What can hang from each mark
J179: J59 J844
J994: J59
J341: J844
J584: J59
J59: J179 J231 J341 J584 J994
J844: J179 J231 J341 J843
J231: J59 J844
J843: J844
J358: J179 J994

Every row comes from one small tree of marks. Brackets hold a mark, then the marks that hang from it, in the order of their numbers. Every link used is in the known rows. Which tree was each row made from?
In the rows, 128 means zero.
Known rows
[J844 J179 J231]: [ 98 132 125 140 147 129 102 118 155 142 138  55 169  99 140 103 133 134
 111 123 102 130 113 132 121  92 162 148 139 142  91 126 119 104 151 131
 107 117 138 114 124]
[J179 [J59 J231 J341]]: [115 149 146 172 120 168  92 116 184 136 137 127 154  82 172 112 129 108
 140 128 122 185  89 135 153 119 147 127 116 157  84  99 152 110 187  99
 123 101 175 151 165]
[J341 [J844 J179 J843]]: [ 98 142 124 144 132 113 111 109 161 138 103 121 134 133  95 118 140 114
  91 142 116 109 155 141 162 103 157 179 144 170  86 117 114 129 136  77
 149 112 151 104 162]
[J843 [J844 J179 J231]]: [ 89 130 128 130 128 114 123 103 167 119 143  85 150  80 130 119 129 121
 110 104  87 121 106 136 127  68 173 167 136 129  90 107 121 103 157 111
 126 152 156 118 130]
[J843 [J844 [J179 J59] J231 J341]]: [ 57 136 149 100 113 138 108 100 187 141 134  65 174  65 166 130 114 131
 111 158  80 130 101 126 147  25 199 178 108 149  56 104 108  79 214  92
 124  87 183 129 159]
[J843 [J844 J179 J341]]: [ 93 113 163 106 110 121 121 119 169 136 118 130 152  94 133 162 119 130
 123 151 100 127 143 123 131  60 179 170 139 158  89 111 106 105 158  79
 142 127 174 128 132]
[J994 [J59 J179 J231 J341]]: [168 153 162 213 119 142  77 119 174 131 119 142 194  73 181 102 144 103
  84 115 168 165  81 108 120 124 127 127 180 145  98 107 159  99 153  79
 151 109 197 160 142]
[J843 [J844 [J179 [J59 J341]] J231]]: [ 87 120 131 158 126 153 108  91 184 112 139  83 173  55 155 107 114 121
 111 138 101 154  77 131 146  40 179 176 121 135  54 103 122  80 208  91
 122 126 187 122 167]
[J584 [J59 [J179 J844]]]: [159 137 102 135 127 101 136 168 138 172 126 129 143 109 144 107 151 129
  67 141 148 168 109 124 138 116 185 160 130 109  76  72 152 123 104 102
 157 117 152 137 162]
[J231 [J59 J179 [J341 J844]]]: [142 153 102 194 122 144  78 169 176  98  96 141 131 106 167 118 126 116
  64 107 147 144  67 113 145 106 115 144 167 146 113 109 126 134 123  66
 185 129 135 152 170]
[J341 [J844 J179 J231 J843]]: [ 77 157 109 150 133 108  99  99 159 136 121  75 139 123 119  84 134 117
  74 121  88 112 129 147 164  76 165 184 142 154  74 118 115 117 155  95
 143 105 149 102 166]
[J584 J59]: [129 124 134 116 150 104 138 171 142 146 119 125 131 121 128 132 127 142
  96 127 144 146 142 146 125 116 148 113 121 112  94 123 141 111 121 126
 147 111 129 127 147]
[J179 [J59 J584]]: [105 143 131 124 106 142 128 124 168 137 119 106 123  96 165 140 119 126
 141 141 126 128 130 145 145 114 157 127 122 117  88  99 169  97 156 123
  97  67 141 123 164]
[J179 [J59 J231] [J844 J341 J843]]: [ 85 178 125 115  72 144  96  88 172 175 139 134 152  88 172 101 140  94
 126 157 107 158 146 145 188 119 183 175  98 187  60  82 141  88 183  68
 129  61 197 178 161]
[J994 [J59 J179 J231]]: [150 170 155 173 118 121  85 128 165 146 115 126 179  88 176 104 147 106
  97 108 148 136  97 114 131 148 136 125 176 139 108  96 163 101 140 115
 144 107 185 158 134]
[J843 [J844 J341]]: [ 99 123 146 103 103 109 133 117 142 118 132 156 121 109 141 158 111 114
 126 137 111 117 133 112 134  80 155 155 124 134 116 121 117 119 148  86
 156 134 160 138 134]
[J994 [J59 J179 J584]]: [161 156 147 163  99 117 106 125 159 131 107 121 148  86 184 133 129 118
 102 116 160 110 118 115 117 120 148 133 185 102 101 100 178  97 122 109
 123  76 159 126 138]
[J994 [J59 J231 [J341 J844]]]: [148 171 169 202 134 153  74 125 165 120 111 139 142  90 152 110 132  96
  85 120 156 167  97 140 153 124 112 128 151 140  82 116 170 121 126  56
 165 116 168 155 152]
[J994 [J59 [J231 J844] J341 J584]]: [170 160 177 194 102 142  66 134 193 165 145 105 173  56 174 143 147  83
 138  79 159 138 119 152 102 142 149 100 154 125  70 124 197  93 125  90
 129  91 185 182 116]
[J231 [J59 J994]]: [130 155 112 162 150 115  83 146 140 100 136 124 113 114 139 122 155 126
 140 102 141 139 131 137 101 128 113  96 121 159 132 122 130 111 141 150
 148 165 111 161  93]
[J844 J341]: [111 126 147 105 113 131 121 129 136 138 125 119 145 119 152 148 119 131
 120 142 118 126 146 116 128 100 144 134 127 146 117 135 116 112 146  94
 144  97 134 144 128]
[J179 J844]: [147 142 109 127 114 143 134 117 115 142 137 126 120 116 134 113 142 120
 115 144 132 157 137 135 149 135 146 148 112 127 111  99 147 125 104 108
 129 139 133 148 128]
[J584 [J59 J179 J341 J994]]: [164 113 121 194 175  78 112 177 157 144 131 144 167  90 150  90 165 112
  86 122 151 173 105 114 111  87 174 150 146 125  97 106 144 128 157 116
 183 142 157 138 149]
[J843 [J844 [J179 [J59 J994]] J341]]: [ 74 116 170 119 131 122 104 115 175 129 130 107 160  80 139 136 143 120
 146 169  98 141 134 129 153  43 198 178 114 168  66 103 117  91 210 117
 145 124 184 146 139]
[J358 [J179 [J844 J341]]]: [154 163 119 122 116 129 119 105 143 168 127 123 145 109 158 137 139 149
 105 156  99 154 146 112 164  97 128 155 139 172  98 117 120 129  99  85
 146 101 118 157 129]
[J341 [J844 J179 [J231 J59] J843]]: [ 81 180  92 150 134 114  65 112 188 111 118  68 133 105 139  93 127 118
  74 105 109  98 130 156 137  82 139 151 138 170  76 118 108  92 149  90
 146 109 142 120 146]
[J358 J179 [J994 [J59 J584]]]: [164 188 166 188 143 113  83  86 175 145  90 118 150  97 130 126 127 131
 126 112 122 115 161 134 123 130 112 112 194 145 109 110 161 112  72 142
 117  77 135 116 115]
[J179 [J59 J994] [J844 J843]]: [115 159  98 140 125 116 117  84 126 145 145 127 123 113 123  76 167  90
 147 161 127 154 146 145 180 104 163 176  94 154  85  87 144 108 172 129
 137 129 155 156 139]
[J843 [J844 [J179 J59] J341]]: [ 75 118 170  96 107 152 115 109 182 126 116 113 160  84 143 151 114 135
 130 176 101 127 122 126 157  45 194 167 119 169  62 104 103  86 201  84
 126  91 194 135 157]
[J341 [J844 J179 [J231 J59]]]: [ 87 164 115 152 145 143  60 153 185 116 115  51 132  92 149 111 117 144
  79 104 103 122  95 147 125  79 129 128 132 156  82 113 129  96 127  99
 140 119 123 132 149]
[J358 J179]: [154 158 120 148 143 118 117 104 149 141 128 123 142 128 137 137 138 152
 116 120 107 126 133 125 143 126 105 127 148 151 126 133 130 143 111 138
 133 126 110 131 129]
[J358 [J994 J59]]: [142 154 169 164 143 137  85 102 129 118 101 120 154 125 103 109 121 114
 125 134 146 127 149 124 111 132 118 105 159 137 125 122 123 114 104 136
 131 114 158 137 105]
[J843 [J844 [J179 [J59 J231]] J341]]: [ 68 149 178 119 100 148  99 111 215 150 118 113 165  63 158 146 133 120
 129 143  89 148 117 135 159  76 200 168 122 189  47  76 129  84 210  78
 127  94 213 153 161]
[J844 J179 J231 J843]: [ 91 146 101 143 134 109 104  80 166 136 147  75 167 109 132  91 136 115
 107 122  94 109 142 136 131  90 164 165 140 157  95 123 106  99 170 112
 115 100 158 105 128]

Write each row's tree
[105 164 146 164 144 140  93 121 162 147 138 116 143  92 152  84 162 105
 153 114 110 164 114 152 152 135 149 134 104 157  88  91 160 111 183 156
 128 130 159 160 138]	[J179 [J59 J231 J994]]
[151 149 137 218 138 114  87 136 170 148 138 156 177  81 168  74 184  86
 114  85 130 183  88 110 134 124 150 161 160 165 118  96 153 129 173 106
 168 154 167 165 140]	[J59 J179 J231 J341 J994]
[ 45 150 126 108 108 133  91  72 186 155 137  53 191  93 173 100 117 125
 117 164  83 109 137 134 156  47 189 178 119 180  57 123  89  75 232  96
 108  38 186 122 155]	[J844 [J179 J59] J231 J341 J843]
[ 86 140 157 139 123 152 111 142 195 148  82  88 127  95 146 149 125 133
 107 150 107 124 123 159 171  89 176 165 132 139  53  79 172 104 147  88
 112  66 154 108 190]	[J341 [J844 [J179 [J59 J584]]]]
[ 91 128 136 107 111 114 109  99 162 151 126 111 166 123 127 128 129 128
 119 165 113 107 177 127 134  90 176 174 149 192  91 134  93  93 178  74
 132  68 179 124 127]	[J844 J179 J341 J843]
[153 153 158 185 122 138 108 128 161 111 102 138 117  87 153 143 112 113
  89 127 162 136 120 143 144  93 120 133 163  99  86 119 196 106 109  54
 151  88 143 132 160]	[J994 [J59 [J341 J844] J584]]
[122 141 107 198 144 117 100 134 155 118 113 110 154  98 172  79 131 106
  53 105 118 144  53 104 149  74 142 180 148 111  98 115 134 140 148  75
 177 116 138 120 193]	[J59 J179 [J341 [J844 J231]]]
[117 151 105 105  82 117 124  91 123 151 142 149 141 127 142 121 139 103
 116 156 118 130 169 123 153 110 170 183 111 164  94 113 115 106 147  63
 152  90 164 155 130]	[J179 [J844 J341 J843]]
[ 78 165 176 147 135 169  85 138 195 157  95  88 154 102 139 119 144 129
 104 139  99 153  99 158 190 108 165 154 128 175  48  87 152 113 159  90
 123  90 178 142 187]	[J341 [J844 [J179 [J59 J231]]]]
[100 118 140 105 108 109  81 120 167 185 139  87 181 127 121 146 149 107
 142 143 114  84 176 139 113  91 189 164 141 184  78 151  82 112 158  84
 142  79 188 139 122]	[J231 [J844 J179 J341 J843]]
[114 160  69 132 109 103 125  78 121 140 155 100 134 112 143  72 141  93
 104 121 114 128 133 140 155 109 155 178 104 129  97 101 125 111 140 100
 127 117 139 140 137]	[J179 [J844 J231 J843]]
[174 156 112 190 118 144  86  94 140 134 142  99 187  72 186  73 146 103
  62 142 167 173  68 106 135  80 138 160 158 108  86 104 152  85 134  77
 149 116 171 155 135]	[J994 [J59 [J179 [J844 J231]] J341]]
[131 140 133 180 117 126 123 144 168 122 100 152 106  96 146 138 114 109
  96 114 132 146 117 137 150 102 142 157 136 117 100 114 180 134 115  57
 152 104 129 113 184]	[J59 [J341 J844] J584]
[ 92 191  71 174 156  72  74 123 159  96 140 100  99 107 143  69 145  93
 100  78 112 105 129 157 133  98 122 152 120 151 104 113 131 109 153 121
 175 146 111 144 131]	[J341 [J844 [J231 [J59 J994]] J843]]
[157 141 167 199 140 155  82 104 141 107 108 136 172 104 108 108 111 110
 120 144 164 152 126 117 112 121 108 110 165 143 118 131 130 112 121 105
 141 121 173 135 109]	[J358 [J994 [J59 J341]]]
[155 167 158 182 113 116  88 116 161 134  88 124 155 102 147 107 128 111
 104 108 146 114 134 114 111 128 152 133 198 123 115  90 158 105  94 122
 129  85 174 124 135]	[J358 [J994 [J59 J179 J584]]]
[134 167 125 168 176 122 107 101 154 140 130 108 146 104 141 112 156 140
 139 139 100 145 121 130 158 102 122 129 129 157 106 125 141 135 161 171
 131 130 113 143 142]	[J358 [J179 [J59 J994]]]
[102 159 148 118  95  96  80 118 178 183 149 123 169 109 149 130 150  82
 146  87 106  99 161 142 125 137 177 150 124 182  92 136 115 121 154  88
 149  87 185 175 122]	[J59 [J231 [J844 J341 J843]]]
[140 158  85 195 108 114  78 127 181  94 106 158 126 119 158 105 129 102
  62 106 152 120  90 117 153 106 125 166 168 168 108 112 111 125 143  55
 188 114 161 139 174]	[J231 [J59 J179 [J341 [J844 J843]]]]
[159 142 108 188  94 129  70 176 201 148 128 115 148  76 190 150 149 106
 119  66 160 118  93 118  90 120 151 116 163 133 100 124 147 109 114  90
 152 103 150 165 138]	[J231 [J59 J179 J341 J584] J844]
[159 166 177 232 129 145  45 111 181 137 101 145 195  87 150  75 145  88
  95 101 153 169  97 101 123 132 142 130 192 171 107  91 140 113 126  99
 152 120 208 157 136]	[J358 [J994 [J59 J179 J231 J341]]]
[134 145 134 203 155 128  89 128 157 136 150 152 152  83 144  88 169  91
 138  92 129 185 123 141 124 130 137 136 125 162 111 114 163 124 163 115
 156 156 157 161 120]	[J59 J231 J341 J994]
[146 133 133 193 136 111 116 124 155 123 143 144 124  85 145 117 153  97
 146 108 133 153 137 136 117 101 148 144 127 129 106 112 178 113 148 113
 148 132 129 132 120]	[J59 J341 J584 J994]
[133 143 129 160 125  81  92 153 190 180 159 138 166  91 140 112 162  82
 116  79 136 136 138 160 114 136 182 133 121 151  67 128 138 116 145  87
 161 108 193 159 151]	[J584 [J59 [J231 [J844 J843]] J341]]
[114 161 148 207 126 134  87 121 200 143 144 135 145  53 180  96 164  93
 162 101 120 186 114 148 143 114 171 136 114 149  71  76 208  90 191 115
 121 101 164 160 152]	[J179 [J59 J231 J341 J584 J994]]
[110 165 156 207 152 144  83 136 177 128 123 137 136  82 149  85 156  87
 118 116 118 187  91 148 179  99 145 155 103 155  73 100 172 136 183 101
 164 141 153 156 180]	[J179 [J59 J231 [J341 J844] J994]]
[ 81 158 107 118 107  93 113  83 142 132 147 103 154 112 164 101 115 112
 108 122  89  99 149 127 127  77 157 169 123 148 101 136  95 102 186  93
 140  73 145 124 133]	[J844 J231 J341 J843]
[149 151  78 140  89 103 125  95 134 160 133 154 140 127 142  86 152  92
  91 132 142 133 130 110 166 134 169 190 140 140 113  83 125 129 131  94
 145 117 165 142 152]	[J59 [J179 [J844 J843]]]
[117 152  79 196 123  92 101 101 160 119 120 129 158 110 170  65 133  84
  51 104 126 122  80 111 159  81 149 202 154 127 106 111 114 138 164  65
 175 106 161 107 196]	[J59 J179 [J341 [J844 J231 J843]]]
[140 129 135 196 165 116 108 146 134 113 124 152 114 114 122 104 150  95
 110 123 134 164 112 138 146  90 123 162 124 130 112 128 149 150 140  92
 181 170 117 140 152]	[J59 [J341 J844] J994]
[168 146 177 186 123 149  69 134 164 161 148 108 179  72 157 127 155  93
 130  99 164 142  96 142 101 138 131 103 145 137  91 142 157 107 133 104
 147 123 183 184 112]	[J994 [J59 [J231 J844] J341]]
[130 142 111 186 159  89 110 181 169 131 112 107 157  87 178  86 129 118
  20 110 127 162  58 126 144  64 167 165 143 100  77 106 143 130 141  69
 192 107 141 112 207]	[J584 [J59 J179 [J341 [J844 J231]]]]
[ 81 126 148 116 136 141  94 117 159 156 132  50 183  94 157 123 121 142
 106 140  84 123 129 125 119  59 164 160 137 166  81 132 103  87 173  97
 121  79 150 126 124]	[J844 J179 J231 J341]
[109 168 156 136  98 140  88 150 203 185 136  87 139  84 170 138 155 100
 166  81 112 116 113 161 138 147 191 119 110 133  68  89 182 108 145 136
  99  76 167 168 163]	[J179 [J59 [J231 J844] J584]]
[183 190 143 182 144 141  79  84 141 148 106 114 157 106 104 100 137 130
 108 145 128 148 150 123 145 132 112 131 173 157 106  97 139 121  57 120
 134 123 139 150 105]	[J358 [J179 J844] [J994 J59]]
